Each row was made from one walk, in order. Every step used is in the known rows, and no mark comes twice. Write each row's walk.
Known rows:
sodi/vuda/nomafu/navoge/fati: +5.27 +3.61 +0.95 -0.68 +3.13 -2.61 -2.81 -0.02 +4.13 +0.26 -0.02 -0.74 +1.84 +0.02 -4.04 -0.21 -0.40
sodi/navoge/fati: +2.14 +0.84 +2.09 +1.25 +1.83 -1.70 +1.93 +0.45 +0.72 +1.11 +0.08 +0.19 -0.93 +0.12 -0.97 -0.28 -0.26
nomafu/navoge: +1.64 +3.02 +2.19 +0.02 +0.97 -0.45 -2.94 -0.17 +1.77 -1.17 +1.09 -0.55 -0.86 -0.27 -0.84 -0.46 -0.31
navoge/nomafu: +0.56 -0.59 -0.18 -0.62 +0.07 -0.79 +1.34 +0.86 -0.23 +3.85 -0.77 -0.44 +0.11 +0.20 -0.31 -0.20 +0.78
sodi/navoge/nomafu: +0.73 +0.79 +1.73 +0.51 +1.02 -0.91 +4.23 +1.02 -1.13 +3.17 -0.21 -0.28 -1.72 +0.75 -0.58 -0.52 +0.49
fati/vuda/nomafu/navoge: +1.37 +3.18 -2.54 -0.56 +0.01 +1.03 -2.24 -0.73 +1.70 +1.08 -0.64 -0.93 +0.75 -0.32 -1.03 +1.42 -0.05
fati/tabodiv/sodi/vuda: +2.61 +1.06 -0.18 -0.97 +1.92 -1.42 -0.70 -0.54 +3.05 +3.02 +1.63 +0.46 -0.17 +1.41 -2.12 -0.14 +1.49
sodi/navoge/nomafu/tabodiv: +0.91 +0.62 +2.86 +0.10 +1.60 -1.54 +2.82 +0.17 -0.75 +1.11 +0.17 -0.01 -1.39 -0.28 +0.51 -1.30 +0.82
sodi/vuda/remedaz: +1.25 +0.61 -1.93 +0.72 +1.51 -0.83 +1.86 +0.37 -0.87 -2.02 -1.18 +0.52 +0.71 +0.76 -0.32 +2.13 -0.68
nomafu/navoge/fati/tabodiv/sodi: +4.79 +3.02 +1.23 -1.00 +1.62 -2.27 -5.01 -1.14 +7.11 +4.27 +3.34 -0.44 -0.08 -0.08 -2.00 -0.35 +1.24
tabodiv/sodi/vuda/nomafu/navoge: +3.31 +5.40 +0.34 -1.09 +1.86 -1.05 -1.99 -0.27 +3.92 +0.78 +1.91 -0.51 +0.73 +0.67 -3.32 +0.06 +0.24
tabodiv/nomafu/navoge/fati/vuda: +3.83 +4.61 +0.97 -0.94 +2.22 -0.32 -1.56 +1.29 +1.32 +4.88 -0.93 +0.65 -0.11 +0.03 -0.08 -0.34 +0.10
fati/vuda/nomafu: -0.01 -0.02 -4.75 -0.32 -0.96 +1.37 +0.46 -0.49 -0.08 +2.41 -1.71 -0.37 +1.56 -0.18 +0.07 +1.89 +0.38
nomafu/tabodiv/fameko: +1.32 -0.20 +0.98 -0.98 -0.04 +0.05 -4.16 -2.57 +0.77 -1.91 +2.05 +0.98 +0.60 -2.89 +2.51 -0.60 +0.31
nomafu/navoge/fati/vuda: +3.11 +3.01 -0.14 +0.11 +1.40 -0.78 -3.13 -0.10 +1.78 +3.25 -1.39 -0.17 -0.24 -0.51 -0.60 +0.76 -0.07
tabodiv/sodi/vuda/nomafu/navoge/fati: +5.27 +5.55 +0.82 -1.12 +2.44 -2.66 -2.78 -0.35 +5.73 +2.97 +1.31 -0.45 +1.37 +0.29 -3.74 +0.22 +0.24
navoge/fati/tabodiv: +3.22 -1.88 -0.36 -0.46 +1.21 -1.60 -2.29 -0.52 +4.01 +3.26 +1.01 -0.19 +1.07 -0.14 -1.44 +0.16 +0.96
vuda/nomafu/navoge: +1.89 +3.07 +0.05 -0.83 +0.40 +0.08 -2.71 -0.68 +3.24 -1.20 +1.39 -1.28 +1.02 -0.30 -2.03 +0.18 -0.26
sodi/navoge/fati/tabodiv/nomafu: +4.20 +0.27 +1.89 -0.36 +3.11 -1.20 +2.37 +1.27 +2.56 +3.84 +1.84 +0.69 -0.71 +0.84 -1.22 -1.40 +0.86

Which walk is each row?
+2.02 -0.37 -4.17 -0.37 -0.12 +0.09 -0.07 -0.57 +1.53 +4.26 -2.14 -0.36 +2.38 -0.40 -0.55 +1.64 +0.46 -> navoge/fati/vuda/nomafu
+5.28 +0.88 -0.71 -1.16 +1.60 -1.71 -4.63 -1.20 +7.03 +1.80 +2.29 -1.47 +2.08 -0.50 -3.37 +0.07 +0.74 -> vuda/nomafu/navoge/fati/tabodiv
+5.38 +2.42 -0.93 -1.59 +0.97 -1.73 -4.86 -1.60 +8.42 +4.41 +3.55 -1.12 +1.52 -0.32 -3.07 +0.30 +1.36 -> vuda/nomafu/navoge/fati/tabodiv/sodi
+3.12 -0.13 -2.80 -1.32 -0.29 +0.10 -4.30 -3.10 +1.98 +2.58 -0.09 +0.66 +2.91 -3.26 +1.70 +1.45 +0.72 -> navoge/fati/vuda/nomafu/tabodiv/fameko
+4.89 +0.74 +1.37 -0.53 +2.20 -2.23 -4.83 -0.62 +5.60 +2.00 +2.11 -0.72 +0.29 -0.25 -2.37 -0.53 +0.61 -> nomafu/navoge/fati/tabodiv
+0.55 +0.34 -0.54 -0.95 -0.23 -0.26 -0.76 -1.44 +1.65 -2.06 +0.76 -0.49 +2.06 -1.27 +0.16 +0.12 +0.46 -> vuda/nomafu/tabodiv
+6.32 +2.82 -0.73 -0.43 +3.07 -2.79 -3.01 -0.80 +6.02 +2.32 +1.91 +0.05 +0.60 +0.50 -2.45 +1.76 +0.48 -> nomafu/navoge/fati/tabodiv/sodi/vuda/remedaz
+4.30 +4.35 +3.37 -1.09 +2.66 -1.35 -1.85 +1.56 +2.80 +2.22 +1.00 +0.30 +0.38 -0.11 -1.02 -1.53 -0.06 -> tabodiv/nomafu/navoge/fati
+1.94 +0.60 +2.46 -0.50 +0.93 -0.91 +0.06 -1.29 -0.57 +1.68 +1.75 +0.68 -1.21 -2.07 +1.39 -1.17 +0.83 -> sodi/navoge/nomafu/tabodiv/fameko
+2.16 +1.16 -1.16 +0.49 +1.36 -0.87 +1.26 -1.18 +0.79 +1.49 -1.19 +0.12 +0.79 -1.12 +0.15 +0.72 +0.45 -> sodi/navoge/fati/vuda/nomafu/tabodiv
+2.28 +4.57 +2.98 -1.17 +1.84 +0.09 -1.16 +1.39 +1.33 +0.45 +1.43 +0.19 -0.46 +0.48 -0.60 -1.46 -0.22 -> tabodiv/nomafu/navoge
+2.02 +2.92 +1.67 -1.38 +2.02 -2.48 +1.02 +0.10 +0.94 +4.07 +0.05 +0.64 +0.12 +0.57 -0.23 -1.06 +1.61 -> navoge/nomafu/tabodiv/sodi/vuda
+2.62 +2.73 +1.40 -0.18 +1.12 -1.76 +1.31 -1.54 +3.89 +1.39 +2.06 +0.03 +0.63 -0.96 -0.39 -0.35 +0.81 -> vuda/nomafu/tabodiv/sodi/navoge/fati
+6.30 +0.28 -1.19 -1.89 +0.92 -1.01 -8.07 -2.52 +7.47 +2.43 +4.02 -0.80 +2.30 -2.48 -2.35 +0.44 +0.66 -> vuda/nomafu/navoge/fati/tabodiv/fameko
+0.48 +3.31 -1.17 -0.02 -0.10 +0.65 +2.04 -1.57 +0.76 +1.80 +0.53 +0.27 -0.64 -0.40 +0.99 +1.04 +1.01 -> fati/vuda/nomafu/tabodiv/sodi/navoge
+3.59 +2.67 +1.91 -1.62 +2.24 -0.09 -2.49 +0.72 +3.62 +1.61 +2.80 +0.01 -0.22 +0.56 -1.44 -1.65 +0.74 -> fati/tabodiv/nomafu/navoge
+4.46 -2.69 -0.89 -1.12 +0.59 -1.10 -5.18 -2.05 +4.22 +3.52 +2.60 +0.51 +1.20 -2.00 -0.24 +0.31 +0.91 -> navoge/fati/tabodiv/fameko
+7.62 +1.28 -0.50 -1.83 +3.02 -2.22 -7.55 -2.27 +6.80 +2.21 +3.04 -0.35 +2.34 -1.45 -3.90 -0.11 +0.51 -> sodi/vuda/nomafu/navoge/fati/tabodiv/fameko
+0.69 +1.66 +1.25 -1.36 +0.01 -1.39 +0.49 -0.57 +1.54 +4.23 +0.95 +0.11 +0.06 -0.38 +1.22 -0.91 +1.80 -> navoge/nomafu/tabodiv/sodi
+2.05 -0.12 +0.64 -0.40 +0.89 -1.08 +2.43 +0.09 +2.65 +6.40 +2.32 -0.26 -1.90 +1.43 -1.30 -0.35 +2.04 -> fati/tabodiv/sodi/navoge/nomafu
+6.14 +0.48 +0.94 -1.35 +1.65 -1.37 -8.04 -2.18 +5.82 +2.10 +3.57 -0.01 +0.46 -2.26 -1.22 -0.30 +0.46 -> nomafu/navoge/fati/tabodiv/fameko
+1.72 +1.81 -2.94 +1.55 +0.12 +0.02 +3.46 -0.51 +0.03 +4.53 -1.00 +0.93 -1.14 +0.26 +1.53 +3.40 +0.11 -> tabodiv/sodi/navoge/fati/vuda/remedaz
